What can hang from each mark:
V: J
L: S
C: Y
T: D J S W Y
D: T
B: D
X: Y
W: T
S: L
Y: C T

Each row was made from one small tree. Brackets hold a mark, then the marks that hang from it, in alphabetical order. Every link used is in the known rows. Write each row's tree.
Known rows:
(C (Y T)): [ 2.06  0.89 -0.64  1.77  3.81  0.86 -0.62  0.67 -1.26 -2.72  1.68 -1.30
 -3.85 -2.37 -0.59 -1.50  2.18 -1.59  0.42 -0.21  0.07  0.07 -0.71]
(X (Y C (T D J (S L)))): [ 2.77  0.11  4.25  1.10  6.09  0.21 -4.04 -0.46 -1.77 -2.25  2.33  1.63
 -6.28 -5.33  0.16 -1.51  1.66 -3.34  3.01  0.24 -2.48  0.45 -0.91]
(Y C (T D J (S L) W)): [ 3.34  0.62  6.41  0.44  7.57  0.03 -2.97  2.52 -1.96 -2.22  4.65 -1.26
 -7.82 -5.73  0.54 -1.34  1.06 -2.59  3.83 -0.69 -1.02  0.17 -2.72]
(X (Y C (T D J S W))): [ 3.16  0.39  4.24  1.70  8.25  0.38 -1.82  0.15 -2.49 -2.68  4.68  1.27
 -7.74 -5.87 -0.32 -1.49  0.17 -2.91  3.31  0.54  0.39 -0.22 -1.01]
(X (Y (T D S))): [ 2.17  0.84  0.63  1.83  7.19  0.51 -2.58 -1.77 -2.54 -2.85  1.82  1.48
 -4.29 -4.54 -0.52 -1.36  0.48 -2.27  0.25  0.14 -0.39 -0.70 -0.15]
(T D J S W): [ 3.72  1.16  2.34  0.20  8.41  1.48 -1.60  0.17 -3.42 -2.74  4.57  0.24
 -6.10 -7.12 -0.19 -2.63 -1.04 -2.12  3.03 -1.61  3.04  0.52 -2.20]
(L S): [ 1.17  1.54 -0.59 -0.73  0.88  2.32 -2.39 -1.92 -2.69 -1.71 -1.49  0.10
 -2.02 -4.36 -0.99 -1.17 -0.25 -1.68  1.01 -0.20  0.74  0.44 -0.90]
(Y C T): [ 0.93  1.17  4.11  1.03  3.55  0.03 -1.73  0.59 -1.12 -2.21  2.63 -1.11
 -4.17 -2.71 -0.20 -0.49  2.75 -0.87  0.65  0.48 -1.15 -1.23 -0.46]
(Y (T (S L) W)): [ 1.98  1.12 -1.70 -0.01  6.08  0.36 -2.75  1.59 -2.45 -2.68  2.19 -1.27
 -4.51 -4.21 -0.41 -0.71 -0.02 -0.87  0.57 -1.03 -1.39 -0.79 -3.02]
(W (T D J (S L) (Y C))): [ 4.02  0.68  7.00  0.03  4.62  0.05 -3.45  0.87 -2.58 -1.27  0.05  0.88
 -5.57 -6.28 -0.34 -2.86  2.63 -3.59  3.80 -1.98  0.21  1.81 -0.25]
(D (T J S W (Y C))): [ 4.87  0.17  4.14  1.88  4.79  0.81 -2.63  1.78 -2.84 -2.88  3.37  1.98
 -6.45 -6.42 -0.88 -1.80  0.57 -2.29  2.36 -1.77  3.59  2.01 -1.77]
(X Y): [ 1.10  0.77 -4.44  0.57  3.06  1.17 -2.68 -2.30 -2.60 -2.78 -0.76  2.59
 -2.09 -4.50 -1.22 -2.11  0.03 -1.47 -0.19  0.36 -0.57 -0.02 -0.20]
(D T): [ 1.75  1.02 -0.85  0.30  2.55  1.91 -4.44 -0.08 -2.52 -3.38 -0.43  1.13
 -2.21 -4.77 -0.88 -1.57  1.10 -0.93 -1.25 -0.83  0.68  1.56 -0.38]
(T J (S L) W): [ 3.16  0.88 -1.94 -0.99  5.57  1.52 -3.31  0.76 -3.02 -2.59  1.96  0.42
 -4.99 -6.44 -0.22 -1.97 -0.75 -1.78  2.95 -1.86 -0.32  0.89 -3.70]
(X (Y (T D J S))): [ 3.18  0.83  1.47  1.53  7.37  1.01 -2.67 -1.52 -2.63 -2.77  4.13  1.78
 -5.63 -5.11 -0.10 -1.77  0.77 -2.95  2.11 -0.04 -0.51 -0.15 -0.35]
(D (T J (S L) W Y)): [ 5.05  0.09 -0.77  0.58  4.08  1.24 -4.24  2.48 -3.31 -3.08  1.74  2.10
 -5.34 -6.57 -0.76 -2.37 -0.08 -2.65  1.91 -2.47  1.34  2.80 -2.97]
(B (D (T (S L) W (Y C)))): [ 2.78  0.73  0.40  0.70  2.49  0.28 -2.57  1.41 -2.82 -2.37 -0.45 -0.56
 -3.91 -5.53 -0.55 -1.02  0.71 -2.62  1.11 -2.87  1.18  1.57 -1.93]
(V J): [ 2.06  1.66 -2.49  0.44  2.82  0.70 -2.74 -0.01 -2.55 -2.58 -0.28 -0.30
 -1.74 -3.43 -0.26 -1.36  2.19 -1.07  1.91 -1.05  0.36  0.30 -1.39]
(B (D (T J S W Y))): [ 4.07  1.27 -0.93  1.07  3.68  1.47 -1.26  0.56 -3.65 -2.72  3.28  0.12
 -4.64 -5.93 -0.33 -1.50  0.19 -2.89  2.28 -3.35  3.02  1.67 -1.43]
(W T): [ 0.91  1.99 -0.55 -1.00  3.21  1.52 -2.95 -0.59 -2.90 -2.14 -1.55 -0.09
 -2.04 -4.28 -1.20 -1.88  1.70 -0.82  0.20 -0.95 -0.23  0.24  0.87]
(B D): [ 0.55  2.12 -3.04 -0.43  1.74  1.26 -0.88 -1.57 -2.58 -2.16  0.86 -1.63
 -1.24 -3.77 -0.06 -1.19  1.06 -1.51  0.57 -1.84  0.12 -0.40 -0.41]
(T D J (S L) W Y): [ 5.26  0.21  1.35  0.45  6.29  0.18 -1.88  2.07 -3.32 -2.26  3.32  0.91
 -6.25 -6.96 -0.21 -3.49 -0.85 -3.55  3.61 -2.18  1.79  1.57 -3.29]
(T W (Y C)): [ 2.56  0.49  1.22  1.36  2.96 -0.53  0.35  1.73 -2.23 -2.04  2.12  0.35
 -4.68 -4.62 -1.33 -2.35 -0.01 -1.51  1.53 -0.52  2.68 -0.23 -1.83]

Which tree is each row?
[ 3.35  0.93  7.99  1.29  8.57  0.28 -1.32  1.60 -2.12 -2.31  6.45 -1.11
 -8.06 -5.55  0.32 -1.20  0.93 -2.29  3.59 -0.53  1.35 -0.42 -1.76]
(Y C (T D J S W))
[ 4.92 -0.13  4.93  0.73  5.93 -0.49 -1.70  2.40 -2.63 -1.84  3.05  0.99
 -7.30 -6.96 -0.11 -3.08  0.07 -3.70  4.61 -1.76  1.94  1.41 -3.05]
(T D J (S L) W (Y C))
[ 5.10  0.46  0.75  1.44  5.02  1.41 -2.64  1.33 -3.45 -3.18  3.44  2.13
 -5.58 -6.54 -0.97 -2.13 -0.17 -2.27  1.78 -2.14  3.63  2.11 -1.98]
(D (T J S W Y))
[ 1.62  0.59  0.93  1.82  6.65 -0.03 -1.85 -0.64 -2.16 -2.62  2.11  1.12
 -5.70 -4.48 -1.04 -0.48  0.05 -1.37  1.05  0.66 -0.06 -1.23 -1.16]
(X (Y C (T S W)))
[ 2.80  0.58  4.28  2.03  3.82 -0.66 -0.73 -1.17 -1.83 -1.73  1.07  1.22
 -3.63 -4.28 -0.84 -1.47  1.60 -1.27  0.76 -1.22  2.81 -0.44 -1.08]
(T S (Y C))
[ 3.48  0.84  4.38 -0.31  2.99  0.20 -3.42  0.53 -2.48 -1.23 -0.43  1.10
 -4.85 -5.47 -0.61 -2.11  2.81 -2.75  3.46 -1.94 -0.30  1.46 -0.59]
(W (T J (S L) (Y C)))
[ 4.39  0.22  5.09  1.31  4.85 -0.16  0.10  2.47 -2.59 -1.99  5.01  0.51
 -7.20 -6.30 -0.39 -3.55  0.35 -3.37  4.52 -0.75  3.19  1.03 -1.68]
(T D J W (Y C))
[ 3.64  1.24 -2.26  0.57  2.00  1.60 -1.04  1.58 -3.54 -2.72  3.37  0.03
 -4.32 -5.54 -0.34 -2.08  0.26 -3.06  2.40 -2.71  2.23  1.92 -1.23]
(B (D (T J W Y)))
[ 4.91  0.33  2.97  0.59  4.71  0.22 -2.57  0.44 -2.64 -1.98  2.15  1.41
 -4.76 -6.06  0.21 -3.27  1.01 -3.82  3.02 -2.12  0.76  1.59 -2.21]
(T D J (S L) Y)
[ 3.64  0.94  0.15  0.44  5.98  2.38 -4.12  0.59 -3.44 -3.54  2.80  1.44
 -5.25 -6.83 -0.70 -1.52 -0.25 -1.39  1.25 -1.83  2.36  1.89 -1.95]
(D (T J S W))
[ 1.86  1.93  3.37 -0.13  6.82  1.25 -3.20 -1.48 -3.20 -2.19 -0.92  0.00
 -3.20 -5.54 -0.87 -2.04  1.23 -1.32  0.29 -1.52  1.51  0.38  0.95]
(W (T D S))
[ 4.03  1.04  8.38  1.03  5.59  0.22 -2.01  0.06 -2.78 -1.34  1.99  0.92
 -5.94 -6.09 -0.54 -2.65  2.45 -3.19  3.44 -1.76  2.63  1.11  0.82]
(W (T D J S (Y C)))
[ 3.86  1.34  3.44  0.19  4.04  0.97 -1.75  0.77 -3.24 -1.80  2.05  0.78
 -4.77 -5.49 -0.61 -3.67  1.92 -3.30  3.08 -1.42  1.51  1.50  0.89]
(W (T D J Y))
[ 4.03  0.11  4.09  0.74  2.87 -0.30 -2.62  0.40 -1.86 -1.48  1.68  1.67
 -4.82 -5.23  0.01 -2.01  2.09 -2.96  3.64 -1.72  0.00  1.02 -2.31]
(T J (S L) (Y C))
[ 3.56  1.02  6.98  0.45  3.60  0.32 -1.78  1.18 -2.64 -1.48  1.95  0.62
 -5.65 -5.57 -0.55 -3.34  2.78 -3.34  3.73 -0.98  1.56  1.42  1.10]
(W (T D J (Y C)))
[ 2.80  0.93  6.30  0.81  6.61  0.38 -1.13  2.66 -1.96 -2.37  6.28 -1.52
 -7.82 -5.15  0.20 -1.80  1.23 -2.45  3.76  0.25  0.40 -0.12 -1.53]
(Y C (T D J W))
[ 3.40  0.48  7.12  2.24  5.51 -0.75 -0.65 -0.76 -1.98 -1.82  1.18  0.90
 -4.51 -5.06 -0.53 -2.27  1.34 -2.20  0.99 -1.07  3.41  0.08 -0.58]
(T D S (Y C))
[ 4.76  0.77  0.13  1.26  5.64  0.52 -0.14  0.64 -3.30 -2.30  4.63  1.38
 -5.64 -5.86 -0.73 -2.41 -0.71 -2.14  3.08 -2.06  3.64  0.31 -2.77]
(T J S W Y)
[ 4.94  0.28  6.63  1.81  7.04 -0.20 -0.12  1.35 -2.79 -2.02  5.05  1.00
 -7.62 -6.80 -0.39 -2.89 -0.11 -3.12  4.29 -1.48  4.42  0.74 -1.98]
(T D J S W (Y C))
[ 2.70  1.39 -0.54  0.18  5.20  1.18 -1.21  1.96 -2.64 -2.71  6.17 -0.90
 -5.80 -4.30 -0.12 -1.46  0.49 -1.67  2.72 -0.41 -0.26 -0.48 -2.11]
(Y (T J W))
[ 3.81  0.97  2.35  1.25  3.43  0.88 -1.26  0.85 -3.14 -2.40  3.46  0.10
 -5.44 -6.06 -0.25 -1.16  0.93 -2.94  2.90 -2.90  3.20  1.57 -1.31]
(B (D (T J S W (Y C))))
[ 4.90  0.47  1.91  1.71  3.72  1.50 -3.37  0.01 -2.92 -2.95  2.69  2.56
 -4.27 -5.70 -0.59 -1.96  1.51 -2.35  1.15 -2.22  2.67  2.05 -1.03]
(D (T J S Y))
[ 4.09  0.38  1.28  1.19  7.29  0.95 -1.67  2.37 -1.96 -2.80  3.30 -1.46
 -7.07 -5.09 -0.07 -2.32  0.61 -3.10  3.27 -1.21  0.27  1.45 -2.63]
(C (Y (T D J (S L) W)))
[ 4.28  1.01  3.38 -0.28  4.92  0.66 -3.34  0.72 -3.19 -1.60  0.27  1.08
 -4.76 -6.17 -0.39 -3.21  1.88 -3.49  3.02 -2.43  0.11  1.81 -0.39]
(W (T D J (S L) Y))
[ 2.32  0.74 -0.52 -0.07  3.48  1.74 -6.08 -0.08 -2.55 -3.24 -2.24  1.28
 -2.22 -5.47 -0.64 -1.15  0.95 -1.20 -1.24 -1.73 -0.73  1.92 -1.60]
(D (T (S L)))
[ 2.22  0.69  5.21  0.58  7.49 -0.49 -2.74  2.33 -1.88 -2.34  2.23 -1.71
 -6.38 -5.02 -0.09 -0.96  0.70 -1.68  1.64 -0.39 -0.82 -0.36 -2.40]
(Y C (T D (S L) W))
[ 3.19  1.43  3.81  0.85  5.71  0.38 -1.81 -0.60 -3.22 -1.82 -0.24  0.56
 -3.59 -5.30 -1.07 -2.64  1.29 -2.15  0.56 -1.93  2.70  0.56  0.79]
(W (T D S Y))
[ 4.38  0.41  3.86  1.51  5.20 -0.03 -0.16  0.88 -2.59 -1.89  4.68  1.28
 -6.57 -5.92 -0.64 -2.07  0.15 -2.27  3.87 -1.55  3.61  0.26 -2.47]
(T J S W (Y C))
[ 3.65 -0.03  3.94  1.06  5.75 -1.11 -1.65  2.14 -2.44 -1.94  0.57  0.36
 -5.68 -6.11 -0.72 -2.62 -0.37 -2.71  2.00 -1.44  1.92  0.72 -2.82]
(T D (S L) W (Y C))
[ 2.14  1.73 -1.38 -0.13  1.61  2.46 -3.06 -0.57 -2.92 -2.80  2.09 -0.25
 -2.91 -5.03  0.18 -1.33  1.70 -2.57  1.58 -2.33  0.24  1.78 -0.29]
(B (D (T J)))
